Each row was made from one path, in order. Every step used is in the known rows, and no mark comes twice. Write each row's path.
Known rows
h q y k r: [ 22  36  15  23 -42 -12 -48  -2 -39   6   5  49 -70  -1 -21 -29   4  -9
  18  13  -2 -12  33 -10   5   8  14]
b r k y: [-15  25  -4  30 -28  17 -12   6  -5 -20  16 -15  18  19 -24 -23  26  11
  28  10  -7   0  16 -31 -16  19  -8]
y n: [ -5   2  23 -65  -2   9 -17   2 -15  21  16 -28 -23 -10 -22  -5 -13  27
  11  31  -6 -29   2  18 -12  -2  -4]
e r q y: [-34  -4  13  -3   0 -13  -4  12 -15  -8  -8  22  24  12  -3 -19  -3  35
  29  -5  -9   3  22 -54  -1  21 -28]
h q r k y: [-76  45   4  45 -30  33 -22  15  -1 -24  14  51 -44  51 -29 -41  21  24
   7   2 -13  -9  15 -28  -6  20 -19]
k y q: [ 15  -6  11  21 -31  27  31  17 -14 -19  32   4 -38  25 -24 -62 -13  29
  28  23  -2 -32 -14 -36  -8  -2  15]
f q: [-10   1   5  10 -33  18  -9  13  32   5  13  19  -1   1 -24 -18 -20  35
  27   6 -11  -3   2   0  -5  -4  -7]
b r q y: [-27  -9   1   2 -24 -10  -4  10  -9 -11  -4  20   9  11  -6  -7  -4  29
  57   6  -3  -4  18 -56  -6  17 -18]
c r: [ 48 -22  15  29 -17   1 -12   7   6   4 -12 -29  11   5 -18  -7  -4  28
   9  16 -25 -10 -21  -9  -1  -9 -18]
n y: [  3  -3   3 -16 -27   3 -23  13 -11  34  -4 -42 -18 -27 -23   2  -2  39
   9  26 -31 -10 -20  -6  -3   3  -4]
f q r: [-67 -12  18  21 -23  22  -8  19  36  -1  -3  23 -28  31 -19 -13 -12  38
  18   5 -13   1  14 -13   4  -9 -25]
j y v: [-24 -40   7 -28 -21  13 -21  11 -22  10  13 -26 -49   5  -1   1  -6 -44
 -14  -6 -24 -12  54  28   3 -13  -6]
c r k y v: [ 41   8   8  34   4  15 -17   5 -26 -34  13 -21 -13  28  -9 -38  25 -49
  -1  -3 -12   2  14  -6 -13   9 -17]
k y: [ 11  -6  12   8 -33  16  -1   8  -7 -16  25 -27 -12  30 -20 -59  -6  30
  18  20 -22 -18   0 -24  -5  -4  -4]
n y v: [  0 -21   6 -28 -16   4 -29  12 -27  17  -9 -39 -30 -24 -10  13  -2 -28
  -2  12 -23   4   0   7  -6  -8 -10]
h q r k y v: [-78  27   7  32 -20  34 -28  13 -15 -41   8  54 -55  55 -16 -30  22 -45
  -4 -13  -5   5  34 -16  -9  10 -24]
k y q f: [  6 -11  14  11 -30  34  44  20 -62 -33  39  -3 -52  66 -17 -54   4  23
  21  36   3 -29 -17 -32  -4   1  18]
b r q f: [-20 -28  -3  22 -16  20   8  24 -26  -8  -1  14  17  41 -13  15   9  28
  38  16   2 -12   1 -37  -7  14 -11]
y q r c: [-72 -21  14  20  18  59  23  22  -2  -1  10   0 -58  28  10 -12 -15  17
  20  19  14 -34  -1 -23 -24   4 -10]
n y q f: [ -4  -9   5 -12 -23  21  23  26 -67  17  11 -19 -59   8 -21   6   9  33
  12  42  -7 -20 -36 -14  -2   7  18]
n y k r c: [ 47  11   6  19  18  45 -46  20 -33  56  10 -31 -63 -45   2 -16   9  -9
  13  24  -2 -25  17   3 -19  16  12]
q r: [-65 -25  24   9 -15   1 -11   6  10  -1 -11 -31 -29  39 -15  -1  -7  31
  -5  19 -20 -17   8 -12   1  -8 -20]
e r k: [-42  26   4  14   6  -2 -22   1   0   7  -9 -22  41  -2 -22  20  18  15
 -13  -2 -11   4  16  -4 -13  21 -16]
c r q: [ 50 -26   3  47   3  10  -5  19  18   9  -8  15  13   6 -19 -20 -10  40
  26   7 -14 -27 -17 -30  -8  14 -17]
y k r c: [ 36   3  10  31  22  39 -36   6 -17  29  17 -26 -48  -9   5 -24  -3 -20
  10  17  12 -35  32  11 -24  10  14]
f q r k y: [-71  35   8  39 -13  35  -8  20  20 -22  27  29 -40  52 -23 -54  15  27
  19   1  -7  -3  30 -24  -6  19 -19]
f q y k: [-38  32   6  -3 -30 -11 -49 -11 -21 -14  24  16 -52   4  -9 -21 -10   5
  36   8   2   5  37 -10  -5   7  29]
f q r b: [-67 -43  22   8  -8  29 -11  26  45 -10   0  20  32  30 -20 -14 -17  53
  16   5   7  16   2 -19   3  10 -15]
f q y v: [-30   0  14 -33 -29  -3 -14   0 -17 -28  13  20 -35  15   6 -20 -13 -36
  28  -5  -5  23  35   0  -3 -10 -16]
f q r k: [-91  31   3  27  -3  17 -18  12  31   0   7  21 -30  30 -23   0   8  26
   4   0  -4  -6  26   2  -9  19 -16]
e r c: [-28 -12  12   6  15  50 -11  14   2   8  -5 -19  42  -5  12   1  -2  12
  15  -2  -5   7   8 -19 -21   2 -32]
b r: [-11 -21   6  12 -38   4 -13   5  11   2 -13 -21  30  -2 -19  18  -2  21
  28  14 -13   2   1 -20  -6  -9 -14]
y q r: [-61 -24  20  22 -14  14  22  15   4  -4  -4   1 -55  34 -20  -5 -15  29
   8  23  -1 -32  -5 -24  -3  -5   0]

Write each row's path
[ 20  19  18   3  16  15 -35  -5 -50  12  22 -29 -70   1  20 -39   3 -24
  20  22  11 -25  45  -2 -18  16   9] | q y k r c
[ 26  26  20  16 -25  -9 -34   2 -17   7  19  26 -65  -1 -15 -44  -3  -3
  29  12   4  -5  47  -7   6   4  13] | f q y k r
[-27 -24  11  17   8  17   7  26 -31  -6  -4  16  31  42 -11   4   9  33
  12   4  -4  -4   5 -37  -2  18 -20] | e r q f
[ 59   3  -1  38   7   5 -41  26 -16  56   1  12 -59 -36 -29 -22   1  16
  17  19  -5 -40  16 -20  -4  28  22] | n y k r q
[ 25  -4  23   2  -9  -3 -37   9  -9  -2  19  21  -6  -1 -15 -46  -8  12
  28  11  22   9  35 -11   5  24  23] | f q y k r b
[-26  16  10 -19 -39  -4  -8   3   0 -11  17  16 -24  11  -8 -32 -14  31
  38   8 -12   8  15 -12   0   1 -12] | f q y
[-21  14  16 -76  11  -7  -8   7 -35   7  25  13 -44   3  -8 -30 -15  34
  40  23   5 -36  17 -16 -13  26  -9] | r q y n
[-20 -49  23  -6   2  10 -16  15  15  -2 -17 -24 104   0 -17   6  -7  43
  -2   1   0  25  -8 -24  -2  13 -12] | e r b
[ -9  35  -4  25 -11  21  23  11 -19 -19  40   0 -41  25 -28 -50   7  18
  15  18   5 -39  -2 -21 -21  26  23] | r k y q
[-66  37  27 -35  17  25 -16   9 -26  -7  30 -18 -62  41 -22 -40  22  18
   2  27  -1 -29  28  -7 -13  21 -16] | q r k y n
[-43  41   3   3 -47 -11 -63 -16 -42 -15  11  38 -55   3 -16  -7  -5   0
  25   9  -6  -2  22 -13  -6   9  30] | h q y k
[-21 -16  -1  11  -7  53 -11  13   7   6   0 -21  28  -7  10  11  -2   7
  42   9   1   0   5 -18 -28   0 -24] | b r c
[  5  -4   2  -4 -24  15  11  23 -18  32   4 -10 -43 -31 -27  -1  -9  39
  19  30 -12 -24 -33 -19  -7   5  15] | n y q
[ 57   7  14  20 -13  -3 -48  12 -28  53  -3 -31 -60 -40 -29 -11   8   5
   0  28 -16 -22  12   1   3   6  21] | n y k r
[ 46 -53  20  15  -1   9 -15  16  15  -3 -11 -34  72   4 -18  -9  -8  43
   6  15  -6   5 -33 -14  -4  12  -8] | c r b
[ 25  20   1  36   3  -5 -21  -1   2   6  -2 -32   8   3 -21   6  16  17
  -5  11 -16 -15  -8   6 -15  20  -9] | c r k
[ 10 -23  16  -5 -22  17  -9   6 -24 -33  19 -23 -23  34  -7 -48  -6 -37
   8   5 -14  -4  19 -11  -7 -13 -10] | k y v
[-14  25  -6  42 -25  30  21  17 -11 -23  24  16  -8  15 -28 -26  19   8
  40  12  11 -15   2 -45 -18  20  11] | b r k y q
[-13  36  -2  13 -13  10 -12   2 -12 -15  32 -30 -15  28 -25 -46  14  19
   4  15 -13 -24  11  -8 -17  25   3] | r k y
[ 59 -20  10  33   1   6  11  27  18  30   3  20 -16   6 -25 -41 -15  31
  15  13  -6 -47  10 -17  -3  17 -17] | k r q
[ -8  13  -1   0 -17  -3 -63  -1 -30  33   2 -41 -47 -34 -24  13   1  14
   7  25 -17 -12   2  -1  -8   9  37] | n y k
[-10 -24  -7  30 -18  13  -5  20  22   6  -9  23  32   1 -20   5  -9  33
  45   3  -3 -15   5 -41 -10  12 -14] | b r q
[-72 -20  15   9  17  47 -10  13   4   3   1 -31 -33  32  15  -8  -6  18
  10  15  -5 -20  12 -11 -21   2 -28] | q r c
[ 38  -9   9  41  13   5 -17  17 -49  14  16   9 -59  40 -20 -21   8   0
   5  25  12 -47  29  -7  -4  26  25] | y k r q f
[-31  25   6 -13 -56  -6 -22  -2 -22 -13   3  38 -26  11 -14 -17  -8  27
  25  10 -17   1   0 -17  -2   3 -11] | h q y
[ 40 -22  18  -7   5 -16   6  14 -30  -2   3  19 -49  21   3 -45  -8 -40
  16   2   2 -22  43 -18   0  12 -27] | k r q y v
[-24   5  14 -59  -3   3 -10  13 -29   3   8  28 -12  -6  -8  -6  -2  26
  64  18   9 -12  21 -39 -10  19 -19] | b r q y n
[ 40 -28   6  39   5  15   8  23 -30  -7   1   6  -3  47 -12 -11   7  35
  19  18  -8 -23 -20 -25  -4  16 -14] | c r q f
[-22   0   2 -14  -9 -17  -4   5 -16  -6  13   5 -23  21  -5 -32 -16  35
  34  12  -9 -28  14 -33  -9  24  -7] | r q y
[ 28  13  25   4 -16 -31 -36 -11 -44   8   9 -28 -67   7 -11 -31   3 -11
   7  25  -4 -23  41  -5   3   6  19] | q y k r
[ 32 -13  14  21 -17   7 -40  12 -23  44  18 -19 -80 -10 -18 -22   5 -11
 -12  14 -18 -40  66  22  12   0  23] | j y k r
[ 49  -1   4  29  10  12 -28  30 -65  41   9   4 -72   4 -21 -13  19  12
  11  31  -1 -36  13 -15   1  31  24] | n y k r q f
